Each row was made from one small tree. The marks that hang from a mark follow it in brackets, in alphabetical order. Every link used is in the known rows. Write each row's tree.
Known rows
lirag[rovob[kesaf[tanid[pize]] nivef]]: [  7.1  18.1  -5.4 -14.1 -17.5  20.9  45.1  -1.4  -0.7 -10.0   9.7  56.1
 -11.1  -0.8  -8.4 -11.7   7.0  16.1  -8.8   9.1  12.9  -8.2 -28.3]
kesaf[tanid[nevof pize]]: [ -9.6  -5.0   7.2   1.2  -0.5   7.9  18.8   5.1  21.9 -15.7  20.1  58.2
  -7.4   1.0   7.6  -8.8   5.8  15.7 -26.1  14.8  29.5  -0.3 -19.3]
nisu[feto lirag[nivef rovob]]: [ -4.0 -24.0  14.7  -0.9 -29.7  18.4  39.4 -17.6  -1.4  15.9  -9.9  54.4
   7.0  -4.8  -6.2   3.2 -24.9 -20.1 -28.1  25.6  22.7  13.4  -4.5]
tanid[kesaf nevof pize]: [ -7.9  -9.1  34.8 -14.5  27.2   4.6  30.8 -12.7  27.4 -31.3  24.9  64.7
  -5.5  -0.8  -3.4 -15.1  -0.3  13.3 -19.6  40.3  32.5  19.4  -0.7]
nisu[feto lirag[rovob[kesaf nivef]]]: [ 12.7 -13.3   5.8  -3.5 -17.3  10.8  50.5 -23.5 -20.6  -3.4   2.2  56.3
  -6.6  -5.7  -5.9  -3.2 -19.9 -14.4 -33.0  12.9  11.8   9.5  -0.2]
lirag[nivef rovob[kesaf[tanid]]]: [ -6.6   5.9  -2.2 -14.6 -36.7  31.4  37.3  -4.7  10.5  11.9  -7.4  54.4
   0.7  -5.7 -11.4 -11.4   8.2   4.1  -3.4  27.5  11.4 -18.8 -34.9]
lirag[rovob[kesaf[tanid] nivef]]: [  6.1  14.9 -10.9 -14.0 -26.5  20.5  38.5  -3.1  -4.3  -4.4   4.8  55.2
 -12.9   0.5  -9.4 -11.8  12.5  11.6 -12.7  10.0   5.0 -18.4 -31.1]
tanid[kesaf nevof pize[galup]]: [ -6.9 -14.2  48.9  -6.4  24.6   4.4  25.0  -9.0  30.2 -27.1  34.3  53.9
  -3.3  -4.9  -0.8 -15.5  -6.0  19.0 -21.4  41.5  46.1  17.7  -6.6]
nivef[rovob[kesaf[tanid[pize]] lirag]]: [ 10.9   6.4  -2.2   9.8 -18.6  14.4  34.0  -2.9   6.7 -26.5  11.0  44.0
  -9.7   6.5   2.5 -30.4  -8.4   9.3 -13.4   7.4  20.9 -11.9 -24.2]
rovob[kesaf[tanid] lirag[nivef]]: [ 11.4   2.6 -13.0  -1.5 -27.5  19.1  38.6  -7.3   0.1 -17.5   0.7  55.0
  -9.1  -4.8  -4.7 -19.9   2.1  -0.5 -16.1   2.8   7.8 -29.1 -34.3]
rovob[kesaf[tanid] lirag nivef]: [ 28.2  13.9 -21.3  -2.2 -18.3   8.7  45.7  -7.0 -15.0 -32.1  10.7  57.3
 -21.4   2.8  -7.7 -20.1   7.2   6.5 -25.9 -14.1  -0.8 -28.1 -33.4]
rovob[lirag]: [  4.5  -0.8  -0.7  -4.1 -20.1  10.2   9.0  -0.1   1.3 -20.4   5.5  48.4
  -6.4   7.0   8.5 -10.4  -4.4  -6.3 -21.3  -5.7  19.9 -15.4 -26.4]
kenit[nevof]: [  4.2   4.5  -1.7  -7.2 -22.2  18.8  -3.1   1.0   7.0 -22.8   5.1  42.2
   2.9   6.5  12.8 -18.7  -2.2 -17.8 -19.5  -2.4  19.6   0.0 -38.5]
tanid[kesaf nevof[kenit] pize[galup]]: [ -3.2 -23.3  51.2   0.0  28.2   7.9  26.6 -15.6  24.5 -17.9  36.3  60.0
  -7.0  -3.9   1.6 -14.8 -18.0  22.3 -14.2  51.1  42.7  14.8  -8.8]
nivef[rovob[lirag]]: [  5.0   1.0   4.3   6.5 -27.6  12.7  12.9  -0.3   8.0 -16.4   2.1  41.4
  -2.2  14.8   4.8 -23.4  -8.4  -1.6 -17.4   9.0  21.9 -11.3 -27.0]
nisu[feto]: [ -5.3 -11.7   6.6  -2.7  -9.3  11.3   7.1   2.0  -0.5  -5.2   7.0  48.1
   0.8  -3.2  13.9   3.8 -14.5 -18.9 -34.6   2.1  30.6   2.2 -10.0]
nisu[feto lirag]: [  1.3 -27.5  13.3   4.9  -7.9  10.6  20.6  -9.8  -8.8  -6.7   5.3  51.2
  -1.4  -1.5  14.0   1.8 -27.9 -24.3 -43.7   9.2  26.3  12.2   2.7]
rovob[kesaf lirag nivef]: [ 32.8  18.1 -10.4 -12.3 -13.6   9.1  43.6 -14.7 -19.6 -36.0   9.8  56.4
 -15.6   0.3  -6.6 -20.9   2.7  -1.7 -21.3 -12.0   0.8 -22.3 -30.3]
nisu[feto lirag[nivef rovob[kesaf]]]: [  3.0 -20.3  12.6  -4.2 -25.7  19.5  49.8 -24.3  -8.9   9.6  -7.3  55.9
   3.5 -11.2  -8.2  -3.2 -22.9 -20.4 -25.6  27.0  16.7   9.3  -3.0]
nivef[rovob[kesaf[tanid[nevof]] lirag]]: [  8.9  -0.2  -4.2  10.0 -24.5   6.9  31.2 -12.0   4.6 -22.2   8.6  48.2
 -11.5   5.7  -2.7 -31.7   2.5   9.4 -20.0  16.4   9.2 -21.1 -23.6]
tanid[kesaf nevof[kenit]]: [ -6.9 -25.0  27.9  -7.1  14.8   7.8  19.5 -21.9  14.9 -11.3  16.2  69.1
 -11.2   2.6  -1.1 -14.1  -2.8   7.8 -19.3  52.4  14.2  -2.4  -8.3]
kesaf[tanid[nevof[kenit] pize[galup]]]: [ -6.2 -15.3  20.1  12.1   0.4  10.5  15.7   2.6  19.0  -3.6  29.3  55.6
  -8.7  -1.4  12.3  -8.2  -8.0  23.3 -21.3  23.8  37.7  -3.5 -26.5]

Which tree is each row?
[  6.4 -17.2   8.3   0.1 -20.9  10.2  40.5 -17.2 -13.8   2.2   0.0  54.8
  -2.8   0.6  -4.3   3.9 -21.7 -14.5 -35.6  11.5  17.9  13.9  -1.9]	nisu[feto lirag[rovob[nivef]]]
[  3.4   7.9   9.1  -2.2 -18.6  30.7  36.5   1.2  18.4  -5.7   1.4  48.8
   5.1   0.5  -1.0 -23.5  -5.2   2.2  -9.7  26.3  24.3  -6.0 -31.0]	lirag[nivef[rovob[kesaf[tanid[pize]]]]]
[  9.4 -22.1  16.3   7.8 -18.6  19.0  43.9 -19.9  -5.1   0.2  -4.4  50.7
   6.2  -4.8  -0.3 -12.7 -30.0 -24.5 -34.7  26.4  20.9  10.9  -3.3]	nisu[feto lirag[nivef[rovob[kesaf]]]]
[ -5.2  -7.5  42.4  -5.8  20.8  19.5  17.3   8.2  26.6 -26.0  29.6  44.8
  -2.3  -1.7  10.1 -12.1 -17.2  11.5 -15.7  26.2  53.2  15.3 -12.9]	tanid[kesaf pize[galup]]
[  4.7   7.0  10.7  -8.8 -24.0  31.1  28.2  -3.8  12.1  -2.8  -4.5  46.8
   6.6   0.2  -0.3 -24.2  -2.9  -7.2 -10.9  29.0  17.4 -12.0 -32.0]	lirag[nivef[rovob[kesaf]]]
[ -9.2  -8.5  18.5   7.7  -2.5   8.0  13.9   7.9  24.0 -11.6  27.9  49.5
  -5.8  -1.2  10.1  -9.0   1.2  21.2 -27.5  15.7  40.1  -2.2 -23.6]	kesaf[tanid[nevof pize[galup]]]
[  9.5 -10.7  17.6  -0.6 -19.7  27.6  36.0 -12.7   3.4  -5.6  -4.7  50.2
   3.2   2.6   3.6 -23.1 -15.9 -13.1 -21.8  30.7  15.5  -1.6 -17.4]	nisu[lirag[nivef[rovob[kesaf]]]]
[ -2.4   9.4   6.4 -23.6 -32.9  31.8  35.6 -10.1   7.1   9.0  -8.6  53.5
   4.4  -8.0 -10.0 -12.4   5.0  -2.2  -0.3  29.3  12.4 -14.1 -32.5]	lirag[nivef rovob[kesaf]]
[ 19.5   5.0  -7.5  -5.3  -3.7  11.4  42.6 -14.3 -10.2 -16.8  17.7  66.9
 -20.0  -2.1  -3.7 -17.7  10.1  12.3 -25.9  14.8  -3.0 -22.9 -28.6]	rovob[kesaf[tanid[nevof[kenit]]] nivef]
[ 13.3  -2.2   6.6 -11.9 -18.5  19.4  42.2 -16.6 -12.7  -9.4   2.4  55.7
  -9.8   2.4  -2.6 -12.9  -6.4  -3.6 -21.4  18.0   5.9  -1.9 -14.3]	nisu[lirag[rovob[kesaf nivef]]]
[ 30.5  18.4 -15.0  -1.8  -7.9   9.2  54.6  -5.7 -11.0 -38.8  17.6  59.0
 -19.0   0.9  -6.9 -20.2   0.9  12.0 -20.4 -15.3   8.8 -15.7 -30.2]	rovob[kesaf[tanid[pize]] lirag nivef]
[  9.2   2.8  -7.3  10.4 -26.4  14.4  27.6  -3.9   2.5 -21.8   6.2  43.3
 -10.7   7.6   2.3 -30.3  -3.1   5.4 -17.5   8.4  12.7 -22.1 -26.7]	nivef[rovob[kesaf[tanid] lirag]]
[  2.8 -26.3  16.5   3.0 -16.0  17.3  31.7 -13.4  -2.5   4.0  -4.2  54.5
   6.6  -4.7   4.8   1.1 -28.3 -27.1 -38.1  17.7  25.4  12.3  -4.4]	nisu[feto lirag[nivef]]
[  0.2 -22.6   5.7   2.8 -28.7  20.0  51.3 -20.3  -5.2  11.6  -7.3  56.3
   0.5  -9.9  -8.9  -2.5 -21.5 -14.6 -27.7  25.8  15.4   5.3  -4.7]	nisu[feto lirag[nivef rovob[kesaf[tanid]]]]
[ -4.1 -18.4  37.3  -8.4  30.5   7.6  32.4 -19.4  21.7 -22.2  27.1  70.4
  -9.1  -0.2  -1.3 -13.9 -12.3  15.3 -11.6  50.8  29.1  16.8  -3.1]	tanid[kesaf nevof[kenit] pize]
[  0.0 -14.6   9.4  -6.4 -28.3  20.2  47.7 -21.9   3.8   5.5  -4.6  60.7
  -3.3  -4.8 -10.3 -14.7  -0.7   0.0 -18.4  38.2   6.6  -5.8 -15.9]	nisu[lirag[nivef rovob[kesaf[tanid[nevof]]]]]
[  2.5   4.7  12.3  -2.5 -16.8  23.7  40.7  -7.9  20.3  -6.5   3.6  53.5
   4.4  -1.8  -6.5 -25.6   0.2   6.2 -12.3  33.9  20.7  -4.8 -27.7]	lirag[nivef[rovob[kesaf[tanid[nevof pize]]]]]
[ -9.1 -17.4   1.1   6.2 -11.0  10.6   9.8  -1.9  11.3   0.7  13.6  62.5
 -12.4   4.5   9.7  -7.9   4.5  11.8 -26.2  24.5  14.9 -17.9 -25.2]	kesaf[tanid[nevof[kenit]]]
[ -5.2   9.4   2.7 -15.0 -28.5  32.1  44.0  -3.2  14.3   6.5  -2.5  55.7
   1.8  -8.2 -11.1 -11.5   4.1   8.5   0.9  26.3  19.0  -8.9 -32.4]	lirag[nivef rovob[kesaf[tanid[pize]]]]
[ 10.3  -4.7   0.1  -4.9 -21.7  18.7  43.9 -12.2  -9.5  -6.8   2.5  56.7
 -13.2   3.0  -3.0 -13.3  -3.6   2.4 -23.8  16.4   5.3  -6.1 -16.5]	nisu[lirag[rovob[kesaf[tanid] nivef]]]
[  1.5   3.9  -0.8   4.7 -18.5  22.4  19.3   3.1   8.3 -14.3   7.5  42.3
  -7.6   5.3   9.5 -27.3  -0.3   3.5 -18.9  19.2  16.5 -17.3 -24.9]	nivef[rovob[kesaf[tanid]]]
[ 15.9   6.8  -1.6 -12.6 -22.3  19.3  35.9 -13.9  -4.2 -20.7   0.8  53.8
  -3.7  -6.9  -4.0 -20.3  -2.1  -9.5 -12.6   4.2   9.3 -22.7 -31.0]	rovob[kesaf lirag[nivef]]
[ -3.0  -4.1  37.4  -5.1   7.4   5.4  13.9  -2.7  20.1 -17.4  31.4  47.7
   1.1  -6.2   9.8 -10.8  -4.5  14.6 -22.7  20.9  46.2  10.0 -17.7]	tanid[nevof pize[galup]]
[  1.6 -21.3   9.8  -1.6 -17.9  12.6  38.1 -21.3 -14.4  -0.5   2.0  52.5
  -4.3  -8.3   1.5  -2.8 -23.0 -17.5 -30.1  18.7  18.1   9.2   4.2]	nisu[feto lirag[rovob[kesaf]]]
[ 13.8   4.1   2.2   2.8 -18.5  19.3  43.2  -3.5   6.3 -20.5  13.5  49.8
  -6.3  -9.0  -3.0 -20.4  -8.3   8.9 -12.6   2.1  26.4 -18.0 -34.5]	rovob[kesaf[tanid[pize[galup]]] lirag[nivef]]
